Every row comes from one small tree of marks. The marks that hang from a mark follow it in brackets, in alphabetical order. Every link used is in the known rows. Which tree was each row made from?
Known rows:
vira[pamiz[tupo]]: [ 6  5  6  7 14  0  2  1 17  5 -5 -9  5 -5 10 -6 -3 -3  1  3  0 -2 -8  3
 -1  1  0  4  3 -2]
meza[tupo[ledev[boda[rumuv]]]]: [  0  18   7  16  14  -3   7  12  35 -18   3   5  -6  26  11   1  -2   0
   8  -9  13  -6  -9  -4   1 -22   8  -7 -12   2]
vigap[kidod[mada]]: [-19  12  19   9  14   7  23  -2   4   3   7 -13  10   3   0   6   0  -5
  -7   3  -9 -11 -11  -5   0   2   1  10  -8   6]
mada[lamu]: [-18   6  10  12  10  -8   9  -5   4  -7   4 -10   8   6   2  -1  -4   8
  -4   3  -5 -11  -3   3   2  -9  -3  13  -2   4]
meza[tupo[pamiz[lamu] vigap]]: [ 13   4  16   3  11   8  -4   9 -35  -1   8 -13   9   6  12  -8  13  12
   0   0   8  -8  -1  -9   3  10  11   8  -2   7]
meza[tupo]: [ 5  6  8  7  9  0  3  6 -3 -4  4 -6  5  5  7 -3  7  3  3  1  9 -6 -3  5
  7  3  5  8 -3  5]
boda[rumuv]: [ -1   9   6  15  11  -7   7   4  21 -10  -2  -3  -1  15   5  -2  -3   5
  -1   2  -4  -2 -10   3  -3 -13   7  -2  -3 -13]
lamu[pamiz[tupo vira zolorik]]: [  4   3   2   1  20   0 -11  -4  16   1  -6 -12   8  -3  19  -9 -12  12
  -7  10  -4 -12  -4  15   6   5  -2  30   8  -5]
pamiz[tupo[meza] zolorik]: [ 14   8   6   4  15   4   1   3   8  -4  -1 -11   0  -2  14  -6   3   0
   0   3  10  -5  -5  11  12  13   4  13   2   3]
vira[pamiz[lamu tupo zolorik]]: [ 17   3  10  -3  20   2  -8  -2   8   8  -3 -12   6   0  17  -9  -5  11
  -9  11   2  -9  -3  -3  -8   7  -3  14   2   1]
tupo[meza pamiz[vira] vigap]: [  9   5  13   5  15   8  -2   6 -28  -8   1 -18   8  -2  13  -5  11   9
  -2   2   3  -6  -2  -4   9  21  13   9   9   3]
vigap[tupo[meza pamiz[vira zolorik]]]: [ 25   1   9 -10  17   4  -4   3 -35  -7  -8 -15   8  -8  17  -8  10  20
  -8   8  10  -7   0   2   9  31  13  22   8   2]
kidod[mada[lamu[pamiz[tupo]]]]: [-32  11  10  16  14  -1   9 -11  20   5   4 -16  13   1   7  -5 -15   0
  -2   1  -8 -16  -5  13  11 -15  -9  29  -4  12]
vigap[kidod[mada[lamu]]]: [-35  13  23  13  14   5  26  -9   2   1  10 -17  14   4   0   6  -5  -1
  -9   3 -14 -17  -8  -2   1  -5  -5  18  -9  15]
meza[tupo[ledev pamiz vigap]]: [  5   9  13   7  12   4   4  13 -23  -7   6  -8   6   3   8  -2  15  -2
  10  -6  13  -8  -3  -8   7   8   7   6   2  10]
lamu[pamiz[vira zolorik]]: [ -1   2   4  -2  20  -2 -12  -4   6  -4  -4 -14  12   0  15  -5 -11  21
 -10  14  -6 -15  -1   3   2   6  -2  30  10  -4]
rumuv[boda]: [  2   7   8  10  10  -3   2   5  17 -11  -3  -6   2  10   6  -3  -2   8
  -1   1  -4   0  -9   5  -2 -11   8  -1  -2 -13]
meza[tupo[ledev]]: [  0  10   9   7  12  -3   4  10   2  -7   6  -3   1  10   7   0  10  -4
   7  -2  16 -10  -2   0   7  -1   0   7  -4   9]
lamu[mada pamiz]: [-19   8   5   6  14  -8   3  -7  12  -1   9 -16   7   7   5  -5  -6  15
  -6   5   2 -13  -4   0   7  -9  -3  26  -2  -2]
vigap[tupo]: [  9   6   8   3  10  -3  11   6 -11  -8   2  -3   3   2   3  -1   7   7
  -3   3   4  -3  -7   4   8  -2   8   5  -2  -6]
kidod[mada[lamu[pamiz[vira zolorik]]]]: [-29   7  12   4  20   0  -2 -15   7   2  -1 -19  19   1  13  -2 -19  22
 -15  13 -13 -27   1   3   2   1  -8  44   1  14]
mada[lamu[pamiz]]: [-24   6   7  12  13  -8   0  -6   7  -7   5 -16  13   4   4  -2 -12  14
  -3   5  -9 -14  -1   5   7 -15  -7  24   4   6]
kidod[mada[lamu]]: [-30  10  15  14  10  -5  17  -8   7   0   5 -12  12   5   0   2  -5   4
  -6   3  -7 -16  -4  -1   1  -8  -4  18  -9  12]
mada[lamu[pamiz[tupo[vigap] zolorik]]]: [-14  10  10  12  16   7  -2  -5   5  -4   5 -16  13  -1  14  -5 -14   9
  -3   4 -10 -15  -4  11  14  -9  -3  28   6   8]
pamiz[lamu tupo[meza]]: [ 11   9  10   6  14   1  -1   6   2  -1   7 -11  -2   8  12  -8   6   1
  -2   1  13  -5  -2   8  11   3   3   5  -4   3]
tupo[ledev pamiz[lamu[mada] vira]]: [ -8   5  13  -5  19 -13   1  -4 -10   3   5 -15   3  13  10  -9   8  16
 -12   6  13 -17   1 -13 -10   5  -4  24  -5   1]
ledev[boda[rumuv]]: [ -2  13   5  17  13  -7   9   4  38 -17  -2   1  -3  20   6   0 -10   8
  -1  -3  -4  -1 -13  -4  -5 -24  10 -10  -8 -12]
meza[tupo[pamiz]]: [ 10   0   8   4  10  -3   1   4 -17  -3  -2 -11   9  -3   7  -8  10   6
   5   0   9  -3  -2   1   2  12   7  11   1   4]
kidod[mada[lamu[pamiz]]]: [-36  10  12  14  13  -4   7 -11  10  -1   6 -17  17   4   3   0 -14  10
  -5   4 -10 -20  -2   1   6 -13  -8  30  -3  13]
vigap[tupo[ledev meza]]: [  9  14  10   2  13   0   9  14 -13 -14   7  -5  -3   7   5   2  15  -1
   4  -3  19  -7  -3   0  17   3   6   3   0   6]
tupo[pamiz vigap[kidod]]: [ -2   7  19   7  13  11  14   5 -23  -5   6 -17  11  -4   3   0   8   0
  -2   0 -11  -3 -11 -10   1   9  10   3   5  -1]
pamiz[lamu zolorik]: [  8   4  11  -3  15  -4  -4   0  -3  -3   2  -9   5   8   9  -3  -1  17
 -11  12   2 -12  -1  -7  -6   3   1  14  -2  -2]
vigap[tupo[ledev[boda] meza]]: [  8  19   9   4  15   0  11  15   5 -22   7   1  -5  13   6   4   8   2
   4  -7  20  -6  -6  -7  16  -7   8  -5  -5   6]

Which tree is each row?
[-12   4   5   5  20  -2  -9 -11  13   1  -4 -16  13  -3  19  -9 -18  16
  -9  10  -8 -18  -1  18   8  -2  -8  38   7   5] -> mada[lamu[pamiz[tupo vira zolorik]]]
[  1   8  10  -2  17  -4   4  -8   9   8   7 -12   1   9  14 -10   0  12
 -13   8  10 -13  -4   3   0  -1  -2  23 -11  -1] -> pamiz[lamu[mada] tupo zolorik]
[  2   7  10  -1  20 -11  -3   5   6 -10  -1  -5   2  15  11  -5   0  14
  -7   2   8 -12  -2 -19 -13  -5   1   5  -3  -1] -> tupo[ledev[boda] pamiz[lamu vira]]
[-17   4   7   6  16  -5  -5  -9   6  -7   1 -17  15   2   9  -3 -15  20
  -7  10  -9 -18   1   3   5  -7  -7  32   6   7] -> mada[lamu[pamiz[zolorik]]]
[ -2  20   8  16  16  -5   7  12  36 -24   3   0  -9  25   9   3  -2   0
   6  -9  12  -6  -9  -7   4 -19   8 -11  -6   0] -> tupo[ledev[boda[rumuv]] meza]
[ -2   4  13  -8  20  -5  -3 -10  -3   5   5 -14   5  12  16  -7  -1  27
 -22  15   5 -20   0  -5  -7   7  -1  30  -7   0] -> pamiz[lamu[mada] vira zolorik]
[-12  25  18  20  18   9  19  13  28 -21  11  -1  -4  25   6  10  -4  -6
   1  -9  -7  -6 -17 -14   0 -25  10 -17  -7  -4] -> tupo[ledev[boda[rumuv]] vigap[kidod]]
[ -3   4   2   7  17  -2  -7  -2  17   1  -3 -11   7   0  15  -9  -9   5
  -3   6  -3  -9  -5  16   9  -3  -2  22   6  -7] -> lamu[pamiz[tupo vira]]
[ 11   2  12   0  13  -3  -4   4 -22  -4   3 -18   5   4   8  -9  10  13
  -3   3  11  -6   1  -8   1  14   7   9   2   3] -> tupo[meza pamiz[lamu]]
[ 12   2  12  -6  19   0 -10  -2  -2   3  -2 -13  10   3  13  -4  -4  20
 -12  14  -1 -13   0 -15 -13   8  -1  14   2   2] -> vira[pamiz[lamu zolorik]]
[-27  14  11  16  15   4   6  -8  13   1   7 -21  11   1  10  -5 -10   0
   0  -1   1 -17  -2  15  20  -5  -6  29  -3  20] -> kidod[mada[lamu[pamiz[tupo[meza]]]]]
[ -8  10   2  10  16  -7   0   5  24  -4   2  -7   2   4   7  -4  -5  -7
   7  -1   6  -9  -5   9   9 -13  -7  14   4  -1] -> lamu[pamiz[tupo[ledev]]]
[  8   6   3   1  21   6 -14  -1   9  -2  -3 -17   7  -3  23 -10  -7  11
  -4   8   5 -12  -1  17  16  14   1  29  10   3] -> lamu[pamiz[tupo[meza] vira zolorik]]
[  3   7   9   4  14  -7   3   9 -10 -11   0 -13   1   2   4  -4  13  -1
   7  -3  16  -6  -1  -8   5  12   3   7   5   6] -> tupo[ledev meza pamiz]
[-31  12  27  13  14  13  25  -6 -22   1  10 -23  18  -2   1   3   0   0
  -6  -1 -17 -15  -8 -10   1   4   3  16  -4  17] -> tupo[pamiz vigap[kidod[mada[lamu]]]]
[  3  14  18   9  19  23  10   7  -8  -2  10 -16   3   0  17   0   7  -8
  -3  -1  -2  -6 -10  11  19  14   9   5   3   5] -> pamiz[tupo[meza vigap[kidod]] vira]
[ -2  25  12  19  16   5   8  17  25 -26   9  -1  -8  26  10   5   0  -1
   7 -11   9  -6 -10 -11  10 -19  13 -16  -5   1] -> tupo[ledev[boda[rumuv]] meza vigap]
[  9   3  13  -4  18  -4  -9   7 -22   0   1 -10   6   9  16  -9  12  11
  -2   3  17 -14   4  -6  -5  12   1  18  -1   8] -> meza[tupo[ledev pamiz[lamu vira]]]
[-13  12   4   2  20  -7   2  -5  26   2   5 -13   2   6  12  -7  -7   4
  -3   4  12 -17  -4   5   9  -8  -9  33  -1   4] -> lamu[mada pamiz[tupo[ledev] zolorik]]
[-31  20  28  16  15  21  24  -2 -16  -4  19 -23  13   5   5   8   2  -3
  -6  -2  -9 -18  -6  -4  16   4   4  13  -6  25] -> tupo[meza vigap[kidod[mada[lamu]]]]
[13  4  6  1 17  2 -2 -2 16  5 -8 -9  7 -7 14 -7 -5  4 -3  8 -1 -6 -7  2
 -4  8 -1 12  5  0] -> vira[pamiz[tupo zolorik]]
[ 14   9  10  -1  13  -3   7  13 -27 -13   1 -10   1   0   5  -3  18   2
   6  -4  20  -4  -2  -4  12  13   8   6   4   5] -> vigap[tupo[ledev meza pamiz]]
[  9   8   7   0  20  -2  -1   3  21   2  -6  -7   2  -3  13  -3  -2  -4
   1   5   6 -10  -6  -3  -4   4  -6  12   5   4] -> vira[pamiz[tupo[ledev] zolorik]]
[ -8   6  12  -1  17  -7   1  -7  -1   5   9 -13   3  14  12  -6   2  21
 -18  10   6 -16  -1  -4  -4  -1  -2  22  -9  -2] -> pamiz[lamu[mada] vira]
[ 4  8  9 10 14  7  5  4  3  0  2 -6  3  1 14 -4  2 -2 -3  2 -3 -5 -9 10
  9  2  6  6  2 -6] -> pamiz[tupo[vigap] vira]
[-12   4   5  -3  21  -4  -7 -12   8   2   2 -19  10   4  15  -7 -10  27
 -16  14   0 -20  -1   1   3   4  -4  40   2  -1] -> lamu[mada pamiz[vira zolorik]]
[-14   9   3   8  15  -6   5  -7  22   5   7 -15   4   3   9  -9  -6   5
  -3   2   5  -9  -7  11  12 -11  -4  25  -3  -2] -> lamu[mada pamiz[tupo]]
[ 13   0  12   0  12  -2  -6   4 -24   1   2 -12   8   5  10 -11  10  13
  -1   3  11  -7   1  -5  -2  10   6  12  -3   5] -> meza[tupo[pamiz[lamu]]]
